Known rows, with every way that one mark hangs from another:
tofed(kudit reri(bola mozur(ladumod))): [ 14.5   2.8   6.4  -5.2 -29.8   4.8  16.6  33.6  -7.8 -67.6   1.4 -10.5
  12.4  20.1  16.6  -7.5  -6.6   3.0  26.9 -11.1   9.4   6.9  -3.2  -8.9]
reri(zamez): [  1.6   1.5  -1.9   3.8   0.9  -6.1   3.6  -3.0 -20.6  -4.7   2.3   9.1
  -0.4   4.3   0.4 -12.2   4.7  -6.7   5.9  -7.2   0.7  -1.0  -3.7   9.6]
tofed(reri(zamez(kudit))): [  0.2   0.7   0.5   6.3   1.4  -4.6  12.9  -2.5 -49.2 -36.5   1.1   6.3
   6.8   4.2   3.6  10.9  -1.4   0.6  52.0 -15.5   3.4  -2.9 -14.4  10.8]
tofed(reri(mozur)): [  6.0   4.5   3.3  -2.7 -13.5   6.7   5.7  24.4  -1.5  -0.5   4.6   9.3
  -4.4   5.1   7.2  11.5   0.9   7.3  29.2  -0.8   0.5  -1.4  -4.1   0.5]
tofed(kudit): [ 10.0   5.5  -3.2  -1.6  -8.6   0.3   3.4   1.5  -1.2 -37.0  -3.0  -6.7
   2.1   6.3   6.8   2.0 -12.5   3.2  20.1  -0.1  -3.0   0.2  -5.2   2.3]
ladumod(bola(kudit(zamez))): [  2.3  -9.8  -0.4  -3.0   4.0  12.7   6.1   5.5 -20.5   7.8  -7.0  -9.1
  -8.6  -5.8  -0.4  -7.5  20.7   1.4  -2.3 -12.3  -9.4  -4.0  -6.6   5.6]
mozur(kudit(zamez) ladumod(bola)): [  3.2  -8.3   3.4   6.4   6.2  10.5  -1.4  -8.0 -29.4 -42.9   5.8 -21.9
   5.9  10.2   2.8 -23.5  15.5  -6.6 -10.8 -20.9  -1.8  -2.4   2.2  -5.7]
reri(mozur(kudit ladumod) zamez): [  8.2   0.3  -0.3  11.7 -11.3  -4.8   1.9  19.9 -18.5 -52.6   4.5 -12.3
   1.1  25.1   7.5 -25.5   7.0 -14.7  15.0 -19.6   4.8  -2.3  -3.0   6.2]
tofed(kudit reri): [  9.4   8.2   0.2  -0.7 -14.4   3.5   8.8   4.9 -14.2 -56.2   1.9   2.7
   7.5   5.7   5.8   8.1 -14.8  13.9  31.5   7.5  -6.3   0.3  -8.6   3.9]
ladumod(bola(kudit)): [  0.0  -8.4  -0.8   5.5  -7.3  10.7   4.2  15.3   0.8 -10.5  -7.0 -11.2
  -3.3  -7.6  -2.4 -10.9  17.4   7.4  -7.1   4.8  -5.4  -4.7  -7.4   5.1]
reri(mozur zamez(ladumod)): [  9.1  -3.5   1.1  -4.3 -13.1  -2.7   1.4  12.4 -17.5  36.6  -3.0   8.0
  -8.0   6.8   6.7  -3.9  16.1 -11.2   4.2 -23.8  14.5  -0.2  -1.1   5.2]
zamez(kudit): [ -0.4  -3.0  -1.6   8.2   6.0  -0.6   0.7  -2.5  -9.3 -14.2  -5.1 -13.0
   2.1   1.4   1.7  18.7   2.3  -4.0  32.7 -15.6   3.6  -4.4  -5.8  -3.0]
mozur(ladumod): [  3.2  -3.4   2.0   0.8  -7.5  -1.0  -0.5   5.3 -15.1 -32.6   1.9  -9.1
  10.9   8.2  -1.3  -9.7  -7.8  -7.2  -3.7   1.3   3.1   3.4   1.9  -7.4]
bola(kudit(zamez)): [  1.4  -8.6  -2.3  -0.1   4.8   1.4   5.8   7.9 -21.6   0.4 -10.3  -7.3
 -10.7   1.6  -1.5   1.7   7.5  -1.7   9.4 -12.4  -9.8  -0.9  -4.3   4.8]
tofed(kudit(zamez) ladumod(bola)): [ 19.4   0.2  -0.6  -9.4   5.4  14.8  10.2  -7.3 -14.7 -19.0   3.7  -2.7
   3.2   1.1  -0.7 -16.0 -13.0   3.0   4.4  -1.6   0.3  -1.8  -5.3   2.1]
zamez(ladumod): [ -1.9  -6.2   1.5  -2.5  -5.3   0.5  -2.3  -6.8  -6.6  29.6  -1.5   1.2
   0.2  -1.3   0.1   5.5   7.3  -2.0 -15.8  -7.5  11.5  -0.9   2.9  -7.8]
zamez(kudit ladumod(bola)): [ -1.8 -12.9   1.8   4.2  -2.2   7.7   2.7  -7.9 -15.9  18.0  -5.8 -16.1
   4.3  -7.5   4.1  15.1  25.1  -2.3   3.9 -21.1  16.4  -5.0  -3.8  -9.9]
tofed(ladumod reri): [  2.5   3.2   6.0  -3.7  -2.5   4.6   9.9   6.2  -5.0 -23.5  12.1  15.4
   9.8   0.3  -8.0  -5.4 -24.9  12.9  13.5  19.2   2.2  -0.1  -5.9  -0.8]
tofed(kudit ladumod(bola)): [ 15.8   2.0   0.3  -2.6  -6.0  11.6   8.1   4.7   7.6 -38.5   5.5  -5.3
   7.9   0.9  -2.8 -18.1 -16.9   8.5  -1.4  14.0   2.1  -2.8  -6.8   2.7]
mozur(kudit(zamez) ladumod): [  3.1  -4.8   1.8   4.2   6.4   0.7  -2.6  -8.8 -33.0 -47.1   3.5 -15.7
   4.9  15.9   2.7 -15.5   2.1  -8.7   4.6 -24.8  -2.2  -1.1   3.3  -8.2]
kudit(zamez(ladumod(bola))): [  3.3 -11.8   3.0  -8.6   4.2  12.2   0.7 -17.8 -30.2  51.4  -1.3  -0.6
  -3.4  -7.5   1.8  -1.6  25.0  -3.3 -24.2 -23.6  10.3  -1.6   4.0 -12.6]
reri(bola): [ -1.6  -4.0   3.8  -1.7   0.5   1.7   6.6   4.0  11.8   2.9   0.4  -3.5
   5.9   2.9   3.6  -5.9  12.0  -0.3 -12.9 -14.4   8.7   6.3   2.5  -6.3]
zamez(ladumod(bola(kudit))): [ -1.0 -14.0   1.6   6.6 -12.1   9.7   3.7  12.0  -3.7  19.1  -6.9 -12.1
  -1.5  -6.4  -2.2  -4.1  26.4   5.0 -18.9  -3.9   4.6  -5.0  -4.6  -5.0]
kudit(zamez(ladumod)): [  3.1  -9.3   2.7  -9.4   5.8   2.5  -1.6 -15.1 -31.6  48.9  -5.3   4.1
  -3.3  -0.6   0.6  10.7  13.3  -6.6 -10.0 -23.7   7.6   1.4   6.6 -15.2]

Rows:
[  2.3 -11.5   1.0   4.8 -13.1   8.1   3.8  20.9 -11.4 -40.1  -3.2 -21.8
   6.7   1.0  -3.8 -27.8  11.9  -0.4 -12.8   4.3  -1.3  -0.6  -4.7  -1.1] => mozur(ladumod(bola(kudit)))
[  0.7 -12.2   3.9   6.9   6.4  11.7  -1.8 -17.9 -21.3  18.4   1.4 -12.3
  -1.6   1.3   4.5  -3.6  30.2  -0.3 -22.1 -29.9   7.6  -7.6   2.9  -3.5] => mozur(kudit(zamez(ladumod(bola))))
[  4.3 -13.4   1.7  -1.0  -2.3  10.0   3.7   8.8 -36.5 -23.3  -5.3 -17.8
   1.4   1.8  -1.6 -23.1  18.2  -5.4  -4.9 -12.0  -5.7   0.1  -2.1  -9.0] => mozur(ladumod(bola(kudit(zamez))))
[  1.0 -14.7   1.6  -3.9   0.4   0.8   1.6   0.9 -30.7  30.5 -11.1  -4.5
  -7.6   1.1  -0.9   7.9  15.1  -2.8  -5.2 -19.6  -0.7  -0.9  -0.8  -6.6] => bola(kudit(zamez(ladumod)))
[  7.3  -5.7   0.5   3.5 -11.0  -0.3  14.3  39.8   1.3   0.1  -7.4  -5.6
  -9.3  13.8   8.5 -12.7  22.6  -5.1   7.5 -24.4   5.6   0.9  -6.2  12.4] => reri(bola(kudit) mozur zamez)
[ 15.6   5.4   3.2  -1.4  -8.5   9.1  18.9   3.4 -27.6 -56.4  13.1  12.7
  12.7   4.2   0.0 -25.8 -19.7  12.0  16.3  10.7   1.5  -2.1 -16.9  17.5] => tofed(kudit ladumod(bola) reri(zamez))
[ -4.6  -5.6   6.5  -2.0  -9.6  -1.3  14.5  -1.0 -30.1  17.5   5.9  15.1
   9.2   6.1   4.8  -3.6  18.4   2.2  -5.7 -25.7  17.9   6.1  -2.4  -3.9] => tofed(reri(bola zamez(ladumod)))
[  7.1  -4.5   4.6   1.8   5.2   7.1   6.8  12.5   5.6   5.0  -0.3 -14.3
  -9.1  16.9  14.1   0.1  24.0  -5.2   8.2 -40.2   6.6  -0.8   5.9  -3.0] => reri(bola mozur(kudit(zamez)))
[  4.1  -3.4   3.5   1.3 -17.2   1.9  19.7  42.5 -12.1  -9.3  -1.4   4.5
  -2.1  13.5   8.6  -8.7  19.2   4.5  25.7 -17.4   1.3   0.7 -12.1  12.1] => tofed(reri(bola(kudit) mozur zamez))
[ -3.0  -7.6   0.0   9.4  -4.0  -4.3  13.2  19.7  -8.8 -15.4  -4.8  -1.9
   0.5   8.9   1.2 -18.6  16.9  -2.5  -6.2 -16.8   0.2   1.8  -7.7  11.8] => reri(bola(kudit) zamez)
[  0.5  -8.3   2.8   3.5   6.5   2.0  -2.8 -17.3 -21.2  14.1  -2.1 -10.3
  -2.3   8.3   2.6   5.3  17.3  -3.7 -11.7 -29.6   5.2  -5.7   5.5  -9.0] => mozur(kudit(zamez(ladumod)))
[  5.7  -7.5   2.8   0.9 -14.7   4.3  10.1  42.8  23.8   6.1  -8.6 -12.1
  -9.5   8.6   6.7  -2.3  19.3   0.8   2.7 -13.6   4.4   0.4  -3.2   0.1] => reri(bola(kudit) mozur)
[ -4.2 -14.3   8.1  -6.6  -6.7   7.2  16.2   9.0 -32.7  22.0  -4.2   0.0
   0.5   4.1   1.9   9.2  24.2   8.7  -1.1 -28.9   7.9   3.5  -0.8  -9.9] => tofed(reri(bola(kudit(zamez(ladumod)))))
[ 19.4   8.2   1.2  -2.4 -28.0  -2.2  12.5  22.8 -43.4 -81.5   4.2   2.5
   7.6  23.6  13.6 -17.2 -14.8  -3.9  46.0  -6.5   1.1   3.6 -10.1   6.1] => tofed(kudit reri(mozur(ladumod) zamez))
[ 13.7   5.5   7.6  -1.3 -10.9   7.0  20.6  11.3   5.0 -53.1   6.9   2.9
  16.3   9.9   2.2  -7.1 -21.4  16.0  12.2   5.5   7.5   5.2  -7.6  -0.2] => tofed(kudit ladumod reri(bola))
[  9.6  -9.9   4.1  -0.7  -1.2  14.6  -1.4   2.9 -12.4  33.2  -2.0 -14.7
 -10.1   4.9   9.5   1.0  36.4  -4.5  -9.5 -34.8   9.7  -8.4   2.2  -5.1] => reri(mozur(kudit(zamez(ladumod(bola)))))
[ 21.0   3.0  -1.6  -8.8   6.4   5.2   8.3  -7.2 -12.0 -29.2   1.9   0.6
   2.6   9.3  -1.6 -10.6 -28.1   0.5  14.1  -1.0  -2.4   1.6  -3.2   0.7] => tofed(kudit(zamez) ladumod)
[  3.5 -12.7   2.4   3.3 -18.6  -1.1  11.6  33.2  -5.1  35.0  -7.6  -4.9
  -6.4  13.0   7.3  -8.4  31.8  -8.1  -7.5 -33.4  16.0   0.7  -4.6   2.7] => reri(bola(kudit) mozur zamez(ladumod))
[ 13.9  -6.9  -0.4   2.9 -11.4   3.3   5.7  19.1 -38.2 -37.8  -1.4 -14.2
   5.2  11.4  11.5 -15.8  21.0 -18.1  32.0 -27.8  14.7  -3.9  -8.1   1.2] => reri(mozur(ladumod(bola)) zamez(kudit))
[ 13.4  -3.6   1.1  -2.4 -15.8   5.5   4.1  22.0 -24.6 -18.1   4.9  -3.6
   1.1   8.8   8.4 -32.2  17.6 -14.7   1.7 -14.4   7.4   0.6  -3.3   2.8] => reri(mozur(ladumod(bola)) zamez)
[  9.6  -7.0   2.8   0.0  -9.7  -4.4  12.9  21.7 -27.8 -35.7  -4.0 -15.5
   8.3  19.2  11.3 -13.0  15.8 -21.6  30.7 -42.0  21.0   4.6  -3.8  -5.0] => reri(bola mozur(ladumod) zamez(kudit))
[  2.1 -11.7  -0.8   6.7   0.7   1.9   4.9 -10.6 -38.2  11.7  -4.2  -3.9
   4.9  -2.2   4.3   0.8  25.7  -8.7   3.4 -30.2  16.6  -4.3  -7.7  -1.5] => reri(zamez(kudit ladumod(bola)))
[ -6.2 -11.7   5.3   6.9 -16.6  -1.2  17.8  15.5 -29.5   5.4  -3.4   7.0
   7.7   7.2   2.8  -4.9  20.9   7.3  -7.8 -19.8  10.4   1.3  -9.0   2.0] => tofed(reri(bola(kudit) zamez(ladumod)))
[ 10.0  -4.0   2.1  10.2 -11.7   5.4   2.3  21.3 -18.6 -53.0   7.5 -16.2
   2.7  19.0   8.8 -36.9  21.8 -11.3   2.4 -18.2   6.1  -4.6  -4.4   9.2] => reri(mozur(kudit ladumod(bola)) zamez)
[  9.2  -9.0   1.4  -3.3   7.8  14.0   8.6   9.6 -15.3   1.0  -0.5  -4.2
  -3.6  -3.7 -10.8 -16.2   1.9   4.9  -5.9   0.7  -3.7  -5.4  -6.6   3.3] => tofed(ladumod(bola(kudit(zamez))))
[ 10.4  -0.6   3.1  -9.6  -8.1   4.8   8.3 -11.4 -44.8  -7.1  -3.7   7.6
   3.1   6.9   8.9  17.6  -4.0   6.9  20.8 -20.2   1.1   1.9  -2.4  -6.8] => tofed(kudit(zamez(ladumod)) reri)
[  7.9  -9.9   4.3  -0.3 -20.8   2.7  11.0  45.2   7.0 -27.6  -5.9 -21.1
   1.1  16.2   4.6 -15.6  14.3  -6.5   2.8 -15.7   8.8   5.1  -0.9  -7.4] => reri(bola(kudit) mozur(ladumod))
[  7.7  -0.7   2.6   9.4 -11.3   0.7  -1.7  23.6   2.0 -43.1   2.9 -22.4
   2.7  20.7   8.1 -11.8   5.1  -7.1  13.1  -9.9   4.7  -2.7   2.4  -5.4] => reri(mozur(kudit ladumod))
[ 19.3  -0.3   3.7 -12.5 -17.1   8.6   8.6  11.2 -36.2   6.3  -3.6   6.0
  -6.2  11.2  14.3  19.9   1.9   3.4  34.6 -22.0   6.2   0.1  -2.5 -10.9] => tofed(kudit(zamez(ladumod)) reri(mozur))
[ 18.7   3.4   2.7  -5.7 -29.0  13.3   9.1  29.0 -21.0 -66.7   3.8  -9.1
   9.9  11.3  13.7 -11.9  -0.4   5.5  27.8   1.3   2.3   0.9  -7.4  -4.1] => tofed(kudit reri(mozur(ladumod(bola))))
[ 10.5  -7.2  -1.1   3.5  -8.7  -5.7   4.9  12.0 -29.0  19.2  -8.4  -4.4
  -3.6   8.1   9.4  10.8  18.5 -16.5  35.4 -36.3  18.2  -3.8  -5.9  -0.8] => reri(mozur zamez(kudit ladumod))
[  2.3  -5.8   7.1  -0.5 -25.5   6.3  14.6  49.4  -5.8 -41.9  -2.0 -12.8
   6.3  15.8   6.8 -10.6  12.3   4.0  15.3  -7.7   5.5   6.1  -4.6  -7.6] => tofed(reri(bola(kudit) mozur(ladumod)))
[ 11.3 -11.9   3.0  -6.3 -10.6   4.0  11.0  35.9 -16.9  -9.0  -9.6 -20.8
  -3.3  16.5   7.7 -14.3  20.0 -12.0   3.2 -31.7   6.4   7.2   2.2  -9.6] => reri(bola(kudit(zamez)) mozur(ladumod))
[ 12.1  -2.7   1.9   2.9  -1.6   2.2  -3.6  10.8 -20.1 -32.9   1.0 -21.9
  -2.6  23.5   9.1  -9.8   9.0 -12.0  14.8 -25.6   2.7  -1.9   5.5  -5.0] => reri(mozur(kudit(zamez) ladumod))
[ 10.9  -0.5   0.6   4.6   3.6   6.0  -0.3   9.6  -5.6   1.4  -0.1 -11.0
 -14.9  15.2   9.7   2.7  16.3  -5.7  19.1 -27.1  -2.8  -6.4   1.5   1.0] => reri(mozur(kudit(zamez)))
[  4.5  -2.0   5.2   9.7  -6.7   4.8   8.2  22.0  28.9 -11.1   2.1 -17.4
  -2.9  17.7  13.2  -3.3  24.9  -0.4   2.6 -24.1  10.8  -0.7   1.4  -0.3] => reri(bola mozur(kudit))
[  5.5  -6.7   5.3  -6.5   0.8  15.8  14.2  12.0 -28.8 -11.6   3.6   4.2
   1.7  -4.5  -9.9 -11.1  -4.1  14.4   9.2   6.1  -4.9  -4.1 -11.2   5.2] => tofed(ladumod(bola(kudit(zamez))) reri)
[ -0.6  -9.0   1.2  -0.3  -4.2   2.4   3.5  -9.0 -26.7  29.4   1.8   7.9
   2.0  -1.8  -0.2 -17.1  26.1  -5.9 -20.1 -15.5  13.5  -3.3  -3.4   2.6] => reri(zamez(ladumod(bola)))
[  2.1  -4.8   5.2   3.8  -7.2  14.6  14.9  22.1  -4.1 -24.3   7.5   1.6
   8.7  -7.2 -10.6 -13.5  -3.0  18.1   6.6  21.6  -2.6  -5.1 -13.1   7.9] => tofed(ladumod(bola(kudit)) reri)
[ 11.2   0.3   0.2  -2.5 -15.0  -4.6   2.5  21.3 -27.4 -16.1   2.8  -0.1
   1.0  16.1   4.6 -20.9   2.0 -17.7  13.7 -14.1   6.8   2.4  -1.2   2.7] => reri(mozur(ladumod) zamez)
